Each row was made from one path, in order. Every step used is in the known rows, and no mark comes twice. Write each row's path.
Known rows
pevozog -> kila -> siga: -.03	-.09	.15	.20	.12	.00	-.07	.03	.03	-.19	-.03	-.08	.02	.02	.00	-.05	-.15	.07	.02	-.05	-.12	.01	-.10	.01	-.03	-.03	.02	.08	.06	.11	.05	-.01
rores -> sika: -.01	.01	.01	.07	.01	-.03	-.18	.08	.02	-.15	-.11	.01	-.21	.07	.14	-.05	-.08	-.03	.03	-.11	-.13	.12	-.05	-.09	-.10	-.02	-.06	.10	.13	.05	-.11	-.08
boboke -> sika -> kila -> siga: -.03	-.15	.20	.13	.05	-.02	.00	-.07	.02	-.14	-.03	-.03	-.02	-.03	-.20	.01	-.17	.20	-.02	-.06	-.01	.27	-.11	.02	.01	-.08	.05	.04	.02	-.02	.10	-.11
kazus -> pevozog -> rores -> sika: -.03	.06	-.06	.00	.00	.04	-.13	.02	.05	-.13	-.12	-.08	-.39	.09	.32	.01	.06	-.16	.05	-.23	-.18	.20	-.02	-.03	-.03	.01	.03	.19	.17	-.04	-.12	-.03
veriz -> boboke -> siga -> kila: -.03	.06	.22	.28	-.19	-.04	-.06	-.45	-.03	.05	-.02	-.14	.08	.07	-.30	-.03	.01	.05	.03	.05	-.02	.22	.01	-.03	.01	.01	.21	.00	.04	-.05	.03	-.04
pevozog -> kila -> siga -> boboke: -.03	-.12	.23	.27	.14	.05	-.04	-.01	.03	-.07	-.04	-.15	.02	.03	-.21	.02	-.15	.05	.02	-.02	-.12	.21	-.09	.02	-.01	.01	.10	.13	.05	.09	.01	.00
boboke -> siga: -.02	.01	.08	.16	-.10	-.03	-.08	-.15	.02	-.02	.01	-.04	.02	.09	-.01	-.03	-.02	.02	.03	.05	-.02	.12	-.01	-.09	-.02	-.03	.11	.06	.09	.08	-.10	-.05
pevozog -> dofu: .01	.07	-.01	-.01	-.02	-.02	-.09	-.10	.00	-.11	-.12	-.09	-.10	.07	.05	-.01	-.04	-.01	.00	-.09	-.08	-.03	.06	-.12	-.14	-.01	-.03	.06	.07	.21	-.23	-.07
siga -> boboke -> veriz: -.06	-.02	.13	.18	-.06	-.01	-.10	-.23	-.01	.15	-.06	-.15	-.07	.11	-.29	-.01	-.02	-.04	.01	-.02	-.06	.15	-.01	-.03	-.08	-.01	.11	.04	.07	.02	-.08	-.04
pevozog -> dofu -> firotep: .06	.03	-.01	.04	.00	-.06	.00	-.08	-.03	-.06	-.08	-.07	.02	.06	.07	-.01	-.02	-.04	-.06	-.06	-.07	-.06	.03	-.15	-.23	-.05	-.01	.03	.09	.27	-.11	-.09
fotupos -> pevozog -> dofu: .03	.09	-.08	-.07	.04	.03	-.12	-.08	.00	-.07	-.15	-.19	-.16	.07	.27	.00	.04	-.03	.06	-.21	-.13	-.02	.18	-.11	-.18	.00	-.04	.08	.10	.21	-.30	-.11
veriz -> kazus -> pevozog -> dofu -> firotep: .01	.03	-.12	-.05	-.09	-.05	.07	-.03	.01	-.01	-.10	-.04	-.17	.06	.05	-.02	.01	-.10	-.05	-.11	-.08	-.06	.06	-.11	-.21	-.06	.22	.11	.10	.14	-.07	-.04
siga -> kila: -.01	-.04	.16	.14	-.08	-.05	-.10	-.23	-.04	-.01	-.07	-.06	-.06	.05	-.15	-.02	-.02	.02	.00	.06	-.09	.15	-.02	-.01	-.01	-.01	.08	.03	.01	.02	.01	-.06
sika -> fotupos: .02	.01	-.02	.17	.04	-.02	-.16	.09	.00	-.09	-.02	.04	-.21	.05	.13	-.06	.03	-.08	.06	-.12	-.06	.06	-.08	-.10	-.06	-.01	.01	.00	.07	.10	-.10	-.16
rores -> sika -> fotupos -> pevozog -> dofu -> firotep: .08	.11	-.12	.05	.09	.01	-.18	.10	-.05	-.12	-.12	-.10	-.22	.04	.44	-.03	.06	-.13	-.06	-.33	-.16	.08	.07	-.15	-.31	-.03	-.08	.06	.15	.29	-.23	-.22
sika -> boboke: .00	-.13	.14	.06	.04	-.02	.02	.05	-.03	-.16	-.06	-.05	-.11	.04	-.01	-.03	-.10	.09	.15	.07	-.06	-.04	-.11	-.08	-.12	-.04	.01	.00	.02	.08	.02	-.11
siga -> boboke -> veriz -> kazus -> pevozog -> rores -> sika: -.10	.06	.05	.06	-.14	.05	-.12	-.08	.04	.03	-.12	-.13	-.49	.10	.00	.03	.03	-.18	-.05	-.25	-.19	.29	.03	.04	-.06	.01	.20	.21	.18	-.12	-.13	.01
pevozog -> rores -> sika -> boboke -> firotep: .00	-.03	.16	.17	.07	.04	-.04	.10	.01	-.16	-.09	-.03	-.24	.01	.03	-.01	-.10	.01	.08	-.12	-.09	.26	-.05	-.06	-.10	-.01	-.12	.03	.13	.04	-.21	-.05
kila -> siga -> boboke -> veriz: -.06	-.06	.27	.19	-.02	.00	-.07	-.27	-.02	.18	-.05	-.13	.00	.07	-.40	.05	-.10	.02	-.01	-.03	-.09	.22	-.05	.02	-.08	-.02	.15	.06	.03	.02	-.02	-.06
kila -> siga -> boboke: .00	-.10	.27	.18	.07	.02	.00	-.08	.01	.06	-.06	-.09	.00	.05	-.34	.08	-.11	.04	.06	.00	-.11	.25	-.07	.00	-.05	.01	.16	.10	.00	.05	-.01	-.06
kila -> siga -> boboke -> sika -> rores: .03	-.05	.27	.21	.01	-.02	-.06	-.13	.00	-.02	-.05	-.12	-.03	-.02	-.26	.10	-.03	.02	-.08	-.09	.00	.35	-.04	.03	.05	-.02	.15	.06	.08	-.07	-.02	-.10
fotupos -> pevozog -> rores -> sika: .00	.09	.00	.01	.05	.04	-.20	.04	.02	-.16	-.13	-.16	-.38	.09	.45	.01	.07	-.12	.05	-.31	-.25	.16	.10	-.03	-.09	.02	-.10	.14	.18	.02	-.19	-.10
rores -> sika -> kila -> siga -> boboke: -.03	-.14	.26	.25	.11	.07	-.07	.03	.03	-.07	-.10	-.05	-.16	.01	-.26	.06	-.21	.09	-.04	-.13	-.10	.42	-.16	.00	-.08	-.01	.01	.11	.04	.04	.01	-.12
boboke -> sika -> fotupos -> pevozog -> kila -> siga: -.01	-.04	.06	.15	.18	.05	-.14	.08	.00	-.19	-.01	-.17	-.07	-.02	.23	-.05	-.01	.06	.05	-.23	-.13	.18	.00	.05	-.01	-.03	.05	.08	.10	.06	-.01	-.10
kazus -> pevozog: -.03	-.03	-.13	-.02	.00	.00	.00	-.03	.06	.00	-.07	-.05	-.17	.09	.09	-.03	.05	-.09	.15	-.04	-.06	.05	-.04	-.07	.00	-.01	.18	.13	.08	-.04	-.05	-.03
kila -> siga: .00	-.07	.19	.09	.05	-.04	-.02	-.06	.01	-.03	-.05	-.01	-.01	.04	-.14	.04	-.11	.07	.05	-.03	-.10	.07	-.08	-.02	-.06	-.03	.09	.05	.02	.05	.02	-.09
dofu -> firotep: .05	-.05	.01	.10	.01	-.09	.02	-.02	-.01	-.04	-.02	.00	.02	.07	.04	-.04	-.01	-.05	.01	.01	-.07	-.03	-.05	-.13	-.15	-.06	.05	.01	.09	.13	.05	-.10
fotupos -> pevozog -> kila -> siga: -.02	-.07	.09	.15	.17	.04	-.09	.04	.03	-.16	-.06	-.17	-.05	.03	.20	-.04	-.07	.05	.07	-.17	-.17	.03	.00	.03	-.05	-.01	.01	.10	.08	.10	.00	-.05
kazus -> pevozog -> rores -> sika -> kila: -.05	-.03	-.04	.11	.03	.07	-.11	.08	.07	-.22	-.10	-.06	-.45	.05	.28	-.03	-.03	-.07	-.01	-.27	-.11	.29	-.11	-.03	-.02	-.02	-.09	.14	.16	-.04	-.03	-.09
kazus -> pevozog -> kila -> siga -> boboke: -.05	-.12	.13	.20	.14	.09	.01	.00	.05	-.03	-.05	-.16	-.04	.05	-.17	.02	-.09	.00	.08	-.06	-.10	.25	-.10	.03	.01	.02	.21	.19	.05	.02	.02	.03
fotupos -> pevozog: .01	.01	-.05	.01	.07	.00	-.08	.00	.02	-.04	-.09	-.14	-.16	.09	.26	-.03	.07	-.04	.15	-.14	-.13	.00	.11	-.07	-.08	.00	.03	.06	.09	.05	-.12	-.11

Which path is each row?
-.03	-.09	.32	.19	-.13	.00	-.05	-.29	-.08	-.02	.00	-.09	.03	.03	-.19	.00	-.07	.12	.03	.17	-.04	.22	-.08	.00	-.06	-.04	.13	.01	-.02	.06	.03	-.09 | sika -> boboke -> siga -> kila
-.12	-.07	.24	.25	-.09	-.01	-.06	-.10	.03	.03	-.05	-.12	-.16	.04	-.35	-.03	-.15	.03	-.10	-.06	-.12	.10	-.02	.08	-.07	-.03	.23	.09	.08	.01	.02	.04 | pevozog -> kila -> siga -> boboke -> veriz -> kazus
.01	-.07	.11	.18	.08	.02	-.05	.15	.02	-.13	-.09	.02	-.14	.00	-.06	-.06	-.16	.06	.11	-.05	-.04	.24	-.09	-.10	-.13	-.03	-.09	.02	.10	.04	-.19	-.07 | rores -> sika -> boboke -> firotep
.00	-.07	.14	.28	.21	.11	-.12	.10	.01	-.07	-.04	-.19	-.11	.02	.04	-.01	-.03	-.02	.06	-.21	-.16	.27	-.03	.02	-.06	.03	.08	.11	.06	.12	-.06	-.10 | sika -> fotupos -> pevozog -> kila -> siga -> boboke
-.09	-.02	.08	.02	-.05	.04	-.10	-.10	-.02	-.06	-.10	-.16	-.35	.08	.14	.00	.00	-.06	.06	-.17	-.14	.12	-.09	.01	-.14	-.03	.03	.11	.13	-.03	-.05	-.08 | kazus -> pevozog -> rores -> sika -> boboke -> veriz
-.08	.03	.07	.00	-.13	.05	.00	-.22	.03	.15	-.14	-.15	-.23	.06	-.31	.07	-.06	-.05	-.06	-.16	-.10	.15	.06	.02	-.15	-.02	.33	.16	.05	.05	-.16	-.01 | kila -> siga -> boboke -> veriz -> kazus -> pevozog -> dofu
-.06	.01	.13	.04	.00	.05	-.17	-.10	-.05	-.08	-.11	-.23	-.33	.07	.27	-.01	.01	-.03	.05	-.24	-.19	.09	.01	.01	-.20	-.03	-.08	.06	.13	.04	-.10	-.14 | fotupos -> pevozog -> rores -> sika -> boboke -> veriz
-.12	-.06	.06	.14	-.03	.00	-.04	-.06	.06	-.04	-.04	-.09	-.18	.03	-.08	-.06	-.11	.00	-.03	-.13	-.11	.01	-.07	.08	-.03	-.05	.26	.14	.09	-.03	.07	.04 | boboke -> veriz -> kazus -> pevozog -> kila -> siga
-.09	.06	-.03	-.02	-.16	.03	-.04	-.20	.03	.12	-.15	-.16	-.29	.09	-.19	.02	.00	-.10	-.03	-.15	-.07	.10	.11	-.03	-.13	-.01	.29	.15	.09	.05	-.21	.01 | siga -> boboke -> veriz -> kazus -> pevozog -> dofu
-.04	-.15	.13	.18	.02	.02	.00	-.04	.03	-.11	-.05	-.11	-.09	.01	-.23	-.02	-.09	.12	.02	-.02	.04	.37	-.05	-.03	.04	-.04	.04	.05	.07	-.04	.02	-.08 | siga -> boboke -> sika -> kila
-.12	-.05	.00	-.03	-.15	.00	-.05	.02	.02	-.02	-.12	-.03	-.42	.06	.00	-.05	-.06	-.04	.06	-.11	-.10	.04	-.07	.00	-.14	-.06	.25	.13	.11	-.12	-.01	-.05 | rores -> sika -> boboke -> veriz -> kazus -> pevozog
.02	.05	-.04	.16	.05	-.01	-.26	.18	.00	-.17	-.07	.06	-.31	.04	.23	-.07	-.02	-.10	.01	-.21	-.12	.17	-.11	-.11	-.10	-.01	-.07	.05	.12	.09	-.14	-.18 | rores -> sika -> fotupos
.02	.10	.01	.16	.03	.02	-.26	.13	.00	-.19	-.07	-.01	-.42	.06	.34	-.02	.05	-.16	-.03	-.29	-.18	.21	-.07	-.06	-.07	.01	-.09	.07	.16	.08	-.16	-.16 | pevozog -> rores -> sika -> fotupos
-.04	-.01	.36	.19	-.14	.04	-.13	-.26	-.08	-.12	-.03	-.13	-.14	.03	-.01	.03	-.05	.06	-.05	.02	-.14	.34	-.06	.03	-.07	-.02	.03	.08	.05	.05	-.03	-.08 | pevozog -> rores -> sika -> boboke -> siga -> kila
.04	.04	-.10	.10	.10	.03	-.17	.09	.00	-.06	-.06	-.09	-.27	.06	.37	-.05	.11	-.11	.14	-.24	-.13	.07	.06	-.08	-.09	.00	.01	.02	.10	.08	-.16	-.20 | sika -> fotupos -> pevozog
-.10	-.06	.10	.07	-.13	.01	.03	-.16	.05	.20	-.08	-.08	-.23	.07	-.35	.03	-.04	-.05	.01	-.08	-.09	.18	-.02	.06	-.05	-.02	.42	.15	.06	-.13	.01	.00 | kila -> siga -> boboke -> veriz -> kazus -> pevozog
-.01	-.01	.04	.20	.22	.07	-.24	.19	.02	-.23	-.07	-.11	-.22	.00	.37	-.05	-.07	-.02	.02	-.33	-.21	.17	-.06	.02	-.11	.00	-.06	.12	.12	.13	-.07	-.13 | rores -> sika -> fotupos -> pevozog -> kila -> siga
-.12	.00	.00	.12	-.13	.03	-.13	-.01	.07	-.12	-.11	-.06	-.56	.05	.13	-.03	-.05	-.09	-.11	-.31	-.11	.24	-.06	.02	-.07	-.05	.03	.12	.18	-.11	-.03	-.06 | boboke -> veriz -> kazus -> pevozog -> rores -> sika -> kila
-.03	-.09	.31	.26	.10	.09	-.07	-.02	.03	-.11	-.10	-.10	-.24	.02	-.17	.09	-.15	.03	-.07	-.20	-.15	.45	-.12	.03	-.05	.01	-.03	.13	.07	.03	-.01	-.10 | pevozog -> rores -> sika -> kila -> siga -> boboke
-.08	-.13	.14	.09	.00	.04	.05	-.03	.05	-.04	-.05	-.15	-.08	.00	-.28	.01	-.08	.08	.03	-.04	-.07	.32	.01	.10	.07	-.02	.38	.20	.08	-.11	.05	.07 | veriz -> kazus -> pevozog -> kila -> siga -> boboke -> sika
-.03	-.11	.18	.19	.09	.01	-.11	.06	.03	-.18	-.09	.04	-.18	-.01	-.04	.01	-.23	.11	-.05	-.17	-.10	.26	-.18	-.01	-.09	-.06	-.08	.07	.06	.05	.05	-.15 | rores -> sika -> kila -> siga
-.02	.06	-.11	.22	.13	.04	-.14	.05	.02	-.24	-.04	-.26	-.15	.02	.31	-.14	.11	-.03	.15	-.28	-.08	.07	.08	-.03	.01	.02	.03	.03	.17	-.01	-.04	-.08 | veriz -> boboke -> sika -> fotupos -> pevozog -> kila
.03	.08	-.10	.09	.11	.04	-.27	.18	.00	-.13	-.10	-.06	-.37	.05	.46	-.05	.08	-.12	.08	-.33	-.18	.16	.04	-.08	-.13	.01	-.06	.07	.14	.08	-.20	-.22 | rores -> sika -> fotupos -> pevozog
-.07	-.12	.14	.18	.04	.06	.04	.04	.07	-.04	-.06	-.12	-.16	.03	-.23	.01	-.12	.00	.02	-.07	-.12	.20	-.06	.07	.00	.01	.31	.19	.06	-.03	.03	.05 | veriz -> kazus -> pevozog -> kila -> siga -> boboke
.04	.15	-.12	.01	.08	.07	-.28	.09	-.01	-.15	-.16	-.13	-.34	.05	.45	-.03	.06	-.11	.01	-.38	-.17	.11	.11	-.12	-.22	.01	-.11	.09	.13	.23	-.36	-.20 | rores -> sika -> fotupos -> pevozog -> dofu
.03	.01	.07	.12	-.05	-.08	-.11	-.08	.01	-.11	-.05	-.07	-.11	.01	.02	.01	.04	-.02	-.07	-.09	.03	.14	.00	-.04	.05	-.05	.05	.01	.14	-.08	-.06	-.10 | boboke -> sika -> rores
-.01	-.07	.16	.26	.13	.05	-.12	.05	-.01	-.14	.01	-.12	-.05	-.03	-.12	-.02	-.05	.04	.01	-.12	-.06	.36	-.08	.03	.04	.00	.11	.08	.07	.05	-.02	-.08 | pevozog -> kila -> siga -> boboke -> sika -> fotupos
.02	-.05	.19	.18	.07	.02	-.09	-.02	-.02	-.01	-.01	-.07	-.05	-.01	-.23	.04	-.02	.04	.02	-.09	-.05	.40	-.06	.00	.02	-.01	.18	.06	.03	.00	-.03	-.14 | kila -> siga -> boboke -> sika -> fotupos
.00	-.11	.26	.09	.03	.00	.02	-.14	.00	.03	-.04	-.13	.09	.02	-.38	.07	-.07	.13	.04	.03	-.06	.37	.00	.03	.03	-.01	.22	.11	.03	-.05	.00	-.04 | kila -> siga -> boboke -> sika
-.14	-.05	-.05	.17	-.07	.04	-.05	-.02	.07	-.01	-.06	-.16	-.26	.08	-.07	-.11	-.02	-.10	.01	-.09	-.08	.09	-.01	.03	-.01	-.01	.27	.16	.14	-.06	-.01	.10 | siga -> boboke -> veriz -> kazus -> pevozog -> kila
-.04	-.06	.31	.19	-.13	.02	-.13	-.21	-.08	-.09	-.04	-.07	-.05	.02	-.10	-.01	-.11	.11	-.01	.09	-.08	.31	-.10	.00	-.10	-.04	.06	.05	.02	.05	.00	-.10 | rores -> sika -> boboke -> siga -> kila
-.01	-.03	.13	.00	.09	.06	-.10	.12	-.03	-.24	-.13	-.17	-.36	.05	.38	.02	-.01	-.01	.11	-.20	-.22	.11	.00	-.03	-.16	.00	-.10	.09	.12	.05	-.09	-.15 | fotupos -> pevozog -> rores -> sika -> boboke
-.01	-.02	-.04	.20	.16	.09	-.17	.12	.01	-.18	-.03	-.25	-.15	.02	.28	-.09	.08	-.03	.09	-.22	-.10	.26	.08	.00	.01	.02	.04	.10	.14	.06	-.11	-.07 | siga -> boboke -> sika -> fotupos -> pevozog -> kila
-.03	.01	.30	.14	-.09	.07	-.15	-.25	-.07	-.09	-.06	-.21	-.18	.04	.17	.04	.02	.03	.01	-.08	-.18	.36	.04	.05	-.09	.00	.04	.09	.06	.04	-.08	-.11 | fotupos -> pevozog -> rores -> sika -> boboke -> siga -> kila
.03	.03	-.08	.03	.07	.01	-.16	.05	-.01	-.08	-.04	-.13	-.20	.03	.31	-.04	.14	-.03	.11	-.22	-.09	.18	.11	-.05	-.03	-.01	.06	.04	.11	.01	-.15	-.18 | boboke -> sika -> fotupos -> pevozog
